Each row was made from one small tree. The marks that hang from a mark follow it in brackets, in alphabetical order. Every link used is in the known rows. Write each row's tree.
In the rows, 128 means zero.
Known rows:
vese(feli pugeg(pesis sobe)): [183 174 122 137  80  94 102  96 109 119 125 145 149 105 181  90 157  86
 146 110 191 145 135 182 108 105  93 131  92]
sobe(lagip): [146 153 132 126 132 118  86 126 136 117 141 127 168 131 117 161 121 130
 121 145 125 118 141 121 130 118 146 129 106]
vese(pugeg(pozad) zumada): [145 128 134 174  95 122  92 112  91  83 108 141 161  96 152 151 123 132
 143 118 155 147 125 104  56 104 108 106 109]
pesis(pugeg(sobe(lagip) tugu vese)): [159 179 190  92 106 128 132 114 166 121 144  94 144 165 179 141  93  97
  78 160 117 118 117 151 131 131 165 158 117]
lagip(sobe(pugeg)): [115 117 150 140 173 130 173  91 157 148 134 100 169 164  81 147 172 160
 121 136 119 109 142 164 169 107 136 132 148]
tugu(lebut(vese)): [175 158 126 123 107 145 144 135 108 173  94 127 179 117  99 128 102  81
 132 112 147 124 139 140 128 101 110 144  99]
zumada(vese(feli pugeg(pesis pozad))): [151 162 127 138 109  77  56  81 116 123 136 178 159 100 169 140 135 105
 110  91 189 130 147 155  61  60 107 108  99]
pesis(pugeg): [125 143 137 101 104 117 142 115 130 130 112 103 122 165 167 132 103 127
 118 133 155 143 131 138 124 118 137 137 123]
pesis(pugeg(pozad sobe tugu)): [136 148 198 105  79 116 122  85 142 140 117 110 137 167 182 139 139 124
 143 173 184 128 134 152  96 122 120 160 131]
pesis(pugeg(pozad sobe vese(feli))): [154 148 179  83  55 110 111  75 144 104 114 126 145 158 232 133 146  89
 138 127 176 135 135 146  77 115 118 178 115]
lebut(tugu vese(pugeg(pozad))): [156 157 107 138  57  86  54 107  82 155 139 138 190  85 110 127 140 123
 185 149 159 146 142 112  80  86  82 107 109]
pesis(pugeg(pozad tugu)): [118 151 177 116  90  97 125  94 145 123 116 102 132 155 177 143 110 126
 110 159 159 119 123 133  91 116 136 134 138]
sobe(lagip pugeg(pesis)): [148 151 134 142 153 123  89 104 122 140 140  94 207 144 135 177 178 159
 100 147 120 121 146 190 164 122 169 127 114]
pugeg(pesis pozad vese): [132 118 148 142  84  79  77  90 114  80 144 123 141 133 195 136 147 127
 102 128 129 120 112 160 107 140 155 116 128]
tugu(lebut): [156 127 127 143 128 148 164 137 120 154  85 113 147 119 113 126 115 105
 134 105 134 123 124 145 140 113 125 143  98]
zumada(vese(pugeg(pesis))): [141 148 112 141 140  97  82 109 111 139 153 155 137 117 127 135 104 129
  88 101 149 134 130 162 113  85 133  95 109]
pesis(pugeg(tugu vese)): [124 162 166 105 113 114 163 123 162 110 132  86 109 151 185 117  70 101
  49 132  98 117  96 137 124 132 163 133 142]
vese(feli pugeg(pesis) zumada): [174 175 112 168 108 111 116 119  86  63  89 134 163  88 197 114 127  76
 100  88 174 157 132 154  91  85 108 100  80]
vese(feli pugeg(pozad)): [149 156 122 144  73  79  84  95 128 109 122 159 149  81 164 119 140 104
 151 102 169 126 131 113  46  94  88 125 113]
sobe(lagip pugeg): [139 144 140 132 159 146 105 114 142 155 142 104 201 134 108 183 166 157
 115 142  99 118 147 147 142 120 157 143 124]
tugu(lebut(vese(zumada))): [184 158 133 141 118 177 152 147  88 143  65 124 197 115 114 143  99  68
 122 106 152 141 143 135 116  89 113 137  85]
zumada(vese(feli pugeg(pozad sobe))): [158 153 149 119 107 114  70  81 132 147 138 194 160  99 149 146 147 100
 151  99 191 128 155 135  48  65  85 144 103]
lebut(tugu vese(feli)): [164 185 110 109 100 122 103 124 103 149 110 133 193  97 136 111 152  71
 159 128 162 144 160 127 115  76  79 129  98]
tugu(lebut(vese(feli zumada))): [197 182 134 133 114 172 158 140  97 133  50 134 207 100 142 135 108  34
 121  86 171 140 152 134  99  70  95 146  73]

Write each row's tree:
[153 136 196 136  88  98  99  87 132 100 149 119 142 138 202 123 160 107
 104 159 135 106 109 186 117 149 145 138 135]
pugeg(pesis pozad sobe tugu vese)
[139 128 176  94  65 117 106  77 123 137 112 121 146 176 187 149 151 135
 174 159 198 146 148 148  97 120 115 167 118]
pesis(pugeg(pozad sobe))
[193 167 115 154 102 155 140 146  82 143  77 130 192  91 104 131  80  71
 122  96 150 145 130 126  97  82 104 122  79]
tugu(lebut(vese(pugeg zumada)))
[181 217 135 145 105 130 126 137 117 106 105 151 182  69 147 116  87  43
  83 109 152 133 131 114  62  73  91 109 107]
lebut(vese(feli pugeg(tugu) zumada))
[174 143 182 139 124 164 186 133 153 150 113 106 134 117 135 106 111  72
  98 119  92 104  99 165 145 138 140 166 115]
pugeg(sobe tugu(lebut) vese)
[112 137 171 149 188 130 193  97 175 151 137  91 164 155  80 137 157 147
  92 148 103  92 129 168 171 108 142 126 160]
lagip(sobe(pugeg(tugu)))
[142 133 118 165  70  60  64  89  96 107 139 135 145 109 161 126 138 147
 139 131 167 134 120 153  88 120 123  97 115]
vese(pugeg(pesis pozad))
[179 153 151 155  77 134  98  96 100  86  89 163 179  91 192 134 164  84
 174 110 198 152 147 123  42  84  76 145  89]
vese(feli pugeg(pozad sobe) zumada)
[140 123 181  90  60 115 107  80 134 115 129 116 135 172 206 142 136 121
 139 145 158 139 127 144  96 135 136 167 127]
pesis(pugeg(pozad sobe vese))
[112 101 171 140 145 110 147  72 165 123 147 105 176 157 111 157 174 159
 112 133 102  99 130 155 138 114 148 137 157]
lagip(sobe(pugeg(pozad vese)))
[169 144 161 110 114 140  93 121 145 117 156 130 160 138 147 149 135 111
 123 142 102 119 129 141 135 140 152 159 109]
pugeg(sobe(lagip) vese)
[147 169 164 147 160 120 113 115 153 123 161  76 192 128 151 161 146 130
  35 145  60  96 111 190 162 135 197 121 135]
sobe(lagip pugeg(pesis tugu vese))
[160 130 181 112  86 117  55  92 139 104 155 140 176 135 162 171 157 124
 152 155 127 114 136 131  94 138 144 165 112]
pugeg(pozad sobe(lagip) vese)
[160 161 162  90  96 129 105 102 132 138 124 110 161 178 164 157 125 127
 146 163 175 143 151 152 133 117 137 163  96]
pesis(pugeg(sobe(lagip)))
[130 144 166 157 102  79  95  95 123 102 129 116 144 129 170 134 148 126
 104 159 156 107 120 168 111 129 137 107 132]
pugeg(pesis pozad tugu)
[118 147 183 111  83  96 130  99 156 101 132  96 123 150 195 137  93 113
  75 143 119 111 102 130  90 128 155 137 145]
pesis(pugeg(pozad tugu vese))
[145 165 174 142  95  72 102  93 147  70 132 123 145 108 222 116 141  75
  64 122 131  98 108 164  91 121 142 119 131]
pugeg(pesis pozad tugu vese(feli))
[142 156 131 130 116  95  70  91 134 135 136 187 156  89 143 146 124 104
 121  86 170 124 147 117  43  59  99 123 109]
zumada(vese(feli pugeg(pozad)))
[169 168 124 181 111  95 148 128 113 141 110 103 139  93 126  95  92  99
  86 113 133 116  97 180 133 110 133 100 101]
vese(pugeg(pesis tugu(lebut)))
[156 160 149 147 109 119 131 122 138 150 149 133 125 101 119 100 117 113
 129 141 131 122 109 144 112 126 111 129 130]
vese(pugeg(sobe tugu))
[182 178 163 167 129 150 114 134 119 103 122 129 178 100 130 146 107 101
 113 147 133 134 127 131 101 105 126 122  94]
vese(pugeg(sobe(lagip) tugu) zumada)
[138 133 152 138 112 108 105  78 129 109 129 110 185 124 207 149 200 120
  97 107 123 117 129 186 108 122 148 142 137]
sobe(pugeg(pesis pozad vese(feli)))
[153 150 142 134 132 155 148 136 129  59  96 128 149 105 198 127 117  64
  80  83 109 136 120 118  96 108 133 133 109]
pugeg(vese(feli zumada))
[165 188 135 143 154 128 146 127 151 164 108 158 149  77 116 119  79  62
  73  70 139 108 125 141  84  51 107 123  96]
zumada(vese(feli pugeg(tugu(lebut))))
[176 155 149 122 111 115  70 102 110 123 139 125 177 156 155 151 167 127
 145 164 171 135 153 188 158 132 142 139  88]
pugeg(pesis sobe(lagip))
[141 159 175 156 140 102  75  86 136 133 144  94 218 132 148 189 184 157
  93 171 124  98 141 184 128 120 168 124 130]
sobe(lagip pugeg(pesis pozad tugu))
